Known rows, with every step that occurs:
vuvip, movu: [-36 -12  30 -11  -4   4 -14  15  19   1   7   1 -21   4  16 -19  -6  -7
  37   5   8  24  -8 -26]
foref, gutid: [  2  -9  24  -3   2   5 -20  27  -1  -8  11  -3 -14   0  11 -23  12 -14
   4 -10 -43   4 -40 -22]
romin, gutid, foref: [-19 -17  24  13  27  -1 -15  26 -17   1  54  10  -8 -25  24 -16   5 -11
  12 -63 -32  -4   0 -25]
lunef, nufo, vuvip, movu: [-20  -9  38 -10 -29  25   0  12   5  -3  19   2   8  14  11 -28  24   1
  58  31 -16  -1 -18 -15]
fefu, gutid, nufo, lunef, foref, vuvip: [-14  -4  11  -7  47   1   1  14  32  -4  14  -1  12 -62   3  -3  -8  13
  53   9  -7  20  49   5]
lunef, foref, gutid, nufo, vuvip: [ 34   2  27  -5  34  15  16  30  -5  -9  13  -4 -18  -6   1 -28  33   3
  35   8 -20 -20 -62 -12]
nufo, lunef, fefu: [-32 -12  23   2   4 -27 -38  17  17   9  -2  -8  31  47   4 -26  16   4
  26  14 -22  33  43 -26]
lunef, fefu, gutid: [-23 -17  26 -18  -4 -14 -13   7   1   5  32  -2  22   4   4 -22  17   0
  11 -12   0  15  37 -25]
lunef, fefu, gutid, nufo: [ 22  -9  22 -11  -2  -9  -2  17  28   2   0  -4  35   6   4 -21  15  10
  -4   1  -6  25  35 -22]
lunef, fefu, vuvip, foref, gutid: [-12 -12  34  -1  -7 -13 -37  12  34  -4 -53  -1   6  38  -2 -42  28 -38
  17  51  58  11  -9 -18]
gutid, nufo, lunef, foref, vuvip, movu: [-36   2  17  -2  48   1  -3  13  58   1 -19  -3 -12 -42   6 -12 -14   2
  74  51  14  33  32  -2]
fefu, gutid, nufo, vuvip, movu: [ 10  -4  31 -28  11  30  17   7  21  -6   6  15   2 -29  11  -5  -2   1
  51  -1  19  13 -21  -6]
lunef, nufo, vuvip: [-17 -13  38   1 -41  20  -5  21 -20  -3  29  -8  33  34  12 -30  40  15
  21   6 -36 -14 -22 -17]
nufo, vuvip, movu: [-48  -9  41 -20  -6  20  -2   7  -1   1  22   9 -13   9  17 -18  10  -5
  54   7  24   5 -38 -18]
gutid, foref: [-18 -19  25  15  -2  -7 -13  24  -5  -8  44  -2 -15  11  22 -23  11   3
   6 -39 -17  12 -15 -21]
movu, vuvip, foref, lunef: [-34 -14  40 -23 -10  18 -34  17  17  -6 -11  10  -4 -27  18 -23  -6 -27
  10  42  29  14  22  -6]
gutid, nufo: [  6  -7  27   7  -9   6  -8  28  20   0 -10 -13  15  23  16 -22   4  16
 -15  -6 -23  20 -14 -24]
romin, gutid, foref, lunef, fefu: [ -6 -16  21   2  33  -1 -13  30  16  -7  63  17  -9 -26  13 -26  13 -30
   8 -38 -14  -3  39 -23]
foref, gutid, nufo, lunef: [ 51   4  11   4  22   2 -24  39  33 -10 -35  -1  16  -1   7 -16   0  -1
  15   7 -78  31 -18 -14]
foref, gutid, nufo: [ 44   2  20   2   8  11  -7  36  23 -10 -20  -7  -1  -1  12 -24  10  -2
 -14   3 -57  15 -37 -20]
gutid, foref, lunef, fefu, vuvip, movu: [-17 -21  22   9  19  -3 -13  21  63 -19  17  25 -45  16   3 -32   5 -41
  53  27  49  15   9 -15]
lunef, nufo: [ -6 -14  27   8 -41   6 -16  28   2  -2  15 -17  25  24  13 -33  27  15
   2   7 -61   5   6 -23]
nufo, lunef: [-23 -13  22   2  -4 -11 -33  24   4   2   5  -6  20  17  13 -15   2   8
  29 -13 -42  29   4 -22]
vuvip, foref: [-32 -14  37  -7 -28  -1 -29  13   7   3 -10 -17  20   7  21 -28  12  -1
   7  -2  41  20  -2 -20]
romin, gutid: [-32 -13  30  -7   9   7 -19  20 -15  10  32   4   5 -15  18 -15   1  -8
   8 -45 -37  -7   2 -31]

Rows:
[ 39  -2  18   3  37   0   2  39  16  -9   0 -11 -22 -15   2 -31  17   7
  15   5 -40   0 -31 -21]	lunef, foref, gutid, nufo
[-39 -20  39   3 -28   0 -32  10  18  -1 -34  -6  10  35  11 -30  11 -13
  22  14  63  10 -17 -21]	fefu, vuvip, foref
[-80 -10  32 -13  -3  14 -10   0  31   0  13   5 -18 -22  20 -12 -12 -19
  33  27  33  21   7  -8]	foref, vuvip, movu
[-22 -15  35 -36  -1   6 -28   1  24  -3  -4  16  13 -44   6 -22   0 -37
  20  46  45  18  74  -4]	movu, vuvip, foref, lunef, fefu, gutid
[  9  -4  18  10   7  -4 -21  32  30   1 -25  -8  31  20  13 -13  -2  19
  11  -2 -53  38   6 -18]	gutid, nufo, lunef
[ -8 -12  38 -14 -31  26 -32  22  23  -9 -15   3  20 -22  14 -33  11 -18
  13  67 -18  10  39  -6]	movu, vuvip, foref, lunef, nufo
[-82 -13  28  -2  11  -1  -4  10  -1   1  44 -12 -19 -22  11 -21  12   1
  23  10  23  -4   7 -10]	lunef, foref, vuvip
[ 31  -2  38  -9 -40  27 -14  19  -3 -11 -13  -9  30   0  11 -37  44 -14
  28  35  -7 -11 -32  -6]	lunef, nufo, vuvip, foref, gutid
[ 23   6  28  -7  27   5 -41  24  32  -4 -81  10  22 -19  12 -16 -11 -21
  25  64 -33  40  20   0]	movu, vuvip, foref, gutid, nufo, lunef
[ -2  -2  37 -10  16  26   3  21 -12   6  16   7  26  -3  18 -12  15   1
   8 -31 -24 -15 -30 -19]	romin, gutid, nufo, vuvip
[ 28 -14  17  13   8  24  -7  43  11 -16  64  14   3 -44  17 -25  12 -19
  16 -38 -76 -16  26 -15]	romin, gutid, foref, lunef, nufo
[  3 -10  21  -4  31  -4  -7  30 -10  -7  27 -11 -39 -18   2 -31  23  -5
  31  -7 -28 -10 -35 -22]	lunef, foref, gutid
[  7 -21  18   7   8   9  -9  36  15 -23  59   7 -25 -14  19 -23   4 -13
   6 -38 -21   6 -13 -17]	gutid, foref, lunef
[ 21   0  39 -17 -11  17  -6  15  44  -7 -22  -6  42  18  10 -33  33  -7
   9  43  70   8   6  -9]	gutid, nufo, vuvip, foref, lunef, fefu
[ -2  -5  41 -17 -12  21 -17  10 -10  -7  -9  -2   9  -2  16 -26  29 -19
  30  10  37  -6 -56  -6]	nufo, vuvip, foref, gutid
[ 50   3  28  -4  -3  12 -16  28  34 -10 -55 -14  18  -9  16 -28   9  -8
 -10  23   5  22 -26  -9]	vuvip, foref, gutid, nufo
[  3 -13  37 -39 -16  17  -6   1  18  -7  22  10  37 -24   7 -23  31 -25
  38  10  79  -1  25  -3]	nufo, vuvip, foref, lunef, fefu, gutid
[-61 -16  27  13   3   3 -10  13   6  -9  45   3  -8 -15  26 -16   4  -9
   3 -21  15   9   0  -7]	gutid, foref, vuvip
[-66 -14  26   6  15   8  -7   5  31 -10  31  14 -37 -29  25 -14 -10 -23
  37   8  36  24   7  -5]	gutid, foref, vuvip, movu
[ 51 -22  11   3 -12  23   1  35  20 -28  69   9   3 -54  11 -22  15 -11
  21 -28 -60   0  27  -6]	fefu, gutid, foref, lunef, nufo
[ 22 -16  20  -2 -38  22 -11  38  25 -15  29  -8  15   0  10 -31  21  -4
   5   7 -64  -3   7 -20]	foref, lunef, nufo
[-68  -9  28   0  41  17  -7   4  19  -2  45  27 -36 -64  26  -8 -16 -38
  40 -18  23   8  22  -5]	romin, gutid, foref, vuvip, movu
[-51 -20  32   0  -7   5 -18  12  31  -2 -14  12 -27  28   6 -22  -6 -17
  53  18  25  15 -32 -25]	fefu, vuvip, movu
[-56 -14  46 -13 -16   4 -40   3  -4   6 -23   2   8   1  21 -23  -2 -10
  10  36  24  20  16 -12]	movu, vuvip, foref
